Every row comes from one small tree of marks. Brackets hold a mark, then the marks that hang from it, in alphabetical order. Every link used is in the known rows. Which tree was each row made from?
In the rows, zero is written as 128.
Known rows:
[Q D [H T] Z]: [125 207 186 101  89 129 112 140 127  87 132 102 203 117 156 122 149 147
 115  86  80]
[H [Q D] T]: [135 107 168 142  93 168 128 134  86 135  56 173 154 150 155 110 127 102
 112 123 117]
[Z [Q D [H [T [P E U]]]]]: [125 203 170 103 107 145 134 139 124  90 101 121 164 103 170  82 118 154
 117  87  82]
[D [Q [H [T [P E U]]] Z]]: [116 209 147 101 112 138 115 129  99 145 158 123 182 130 177 131 117 116
 137  93  97]
[Z [Q D [H [T [P U]]]]]: [123 194 171  99 112 151 130 142 130  87  97 120 165 104 166  96 119 147
 115  95  92]
[H [Q D Z] [T [P E]]]: [148 145 175 135  83 168 139 139  66 126  80 201 181 156 166  78  94 125
 129 102  95]
[T H P]: [161 133 114 110 150 153 135 153 102 114 142 165 162 167 114  79  89 138
 108 142 167]
[Q D [H [T [P U]]] Z]: [132 226 180  96  93 136 115 146 116  70 143 121 205 122 159 109 125 142
 124  90 104]
[T [H [Q D Z]] [P E U]]: [161 175 136 121 108 140 138 154  51 119 148 202 185 177 159  87  74 128
 117  97 142]
[H Q T]: [129  89 152 144 104 171 130 127  81 155  66 170 151 155 147 115 124  94
 115 144 130]
[Z Q]: [120 136 148 116 129 140 137 127 134 135  98 131 134 108 152 123 116 144
 124 106  79]
[W [Q D H Z]]: [124 197 151 102  78 121 130 121 117 108 138 125 185 126 161 121 137 145
 129  87 101]
[D [Q [H T] Z]]: [109 183 153  99 115 140 109 126 117 151 143 108 180 128 170 151 134 114
 128  98  87]
[U [P E [T [H [Q D Z]]]]]: [135 198 130 110 119 102 145 129 112 128 106 146 189 137 156  88 103 143
 129  87 137]
[W Q]: [131 138 115 123 103 134 139 111 108 150 120 150 142 135 139 106 126 125
 136 124 138]
[W [Q D]]: [135 157 131 121  92 131 137 119 114 132 110 154 144 131 147 100 129 133
 134 104 125]
[T [H Q] [P E]]: [161 127 122 126 124 153 148 150  69 121 127 186 166 183 136  72  83 140
 105 124 143]
[H T]: [139 120 139 133 124 154 124 126 110 153  98 145 146 130 122  87 133 115
 124 146 136]
[P E [T [H [Q D Z]]] U]: [136 216 132 136  75  94 124 117  36 160 157 165 173 141 157 106 100 133
 144  83 162]

Which tree is each row?
[134 121 181 137  85 161 124 133  80 146  70 180 177 149 164 124 122 106
 120 107  92] => [H [Q D Z] T]
[135 216 162 107 100 139 124 147 119  62 127 112 172 123 149  76 133 144
 115 105 132] => [Q D [H [T [P E U]]]]
[125 161 128 112  97 143 133 114 109 130 119 122 168 134 141  93 141 126
 122 132 143] => [W [Q [H T]]]
[124 184 174  99 114 154 133 141 138  85  89 115 165 106 162  92 122 156
 111  96  79] => [Z [Q D [H [T P]]]]
[117 197 150  99 113 142 118 129 107 142 149 120 182 132 171 126 121 126
 133  95  85] => [D [Q [H [T [P E]]] Z]]
[119 178 176 102 110 147 129 137 141  96  87 105 163 101 163 104 135 154
 109  93  71] => [Z [Q D [H T]]]
[141 101 149 138 112 186 138 136  76 131  71 190 154 163 144  89  96 102
 120 151 147] => [H Q [T P]]
[113 181 170 100 111 134 131 138 149  84 102  98 153 101 166 123 133 159
 111  84  67] => [Z [Q D H]]
[147 162 171 136  82 163 135 140  55 129  92 207 180 154 173  86  89 111
 134 100 113] => [H [Q D Z] [T [P E U]]]
[136 192 112 110 134 102 146 125 122 133 115 133 173 132 140  73 107 144
 129 104 158] => [U [P E [T H]]]
[104 186 148  97 117 127 112 127 125 138 159 100 171 127 173 171 132 121
 130  90  83] => [D [Q H Z]]
[164 174 107 118 136 135 139 149  73 124 168 177 162 163 130  61  82 134
 121 123 174] => [T H [P E U]]
[137 207 153 105  74 136 136 122 100 113 129 144 196 131 160  75 125 150
 132  91 103] => [W [Q D [H [T [P E]]] Z]]
[131 180 132 103 131 113 136 132 123 121  97 143 189 139 151 115 103 127
 125 103 156] => [U [P [T [H [Q D Z]]]]]
[127 188 168 109 101 138 116 142 137  73 113  93 170 119 143 102 156 140
 106 109 118] => [Q D [H T]]
[138 218 113 134  95  92 124 114  51 163 170 149 158 133 137  90 106 137
 145 102 183] => [P E [T H] U]
[127 190 174 102 108 149 138 139 132  88  93 116 165 104 164  78 122 164
 113  87  71] => [Z [Q D [H [T [P E]]]]]
[133 214 183  96  95 139 117 147 124  69 136 116 205 122 154 104 129 151
 120  91  92] => [Q D [H [T P]] Z]
[134 196 165 103 107 149 123 148 133  56 115 106 172 125 141  83 136 145
 109 114 129] => [Q D [H [T P]]]
[142 144 155 138  94 167 137 132  48 148 104 204 179 158 165  91  85 104
 137 122 127] => [H [Q Z] [T [P E U]]]
[110 168 141 105 123 147 113 128 123 141 129 101 157 129 160 139 140 110
 121 115 113] => [D [Q [H T]]]
[159 153 116 127 122 146 143 150  52 127 146 195 166 180 147  79  76 120
 114 123 168] => [T [H Q] [P E U]]
[127 176 120 128 104 116 114 119  55 154 143 158 162 147 141 142 101 105
 135 126 208] => [P [T [H Q]] U]
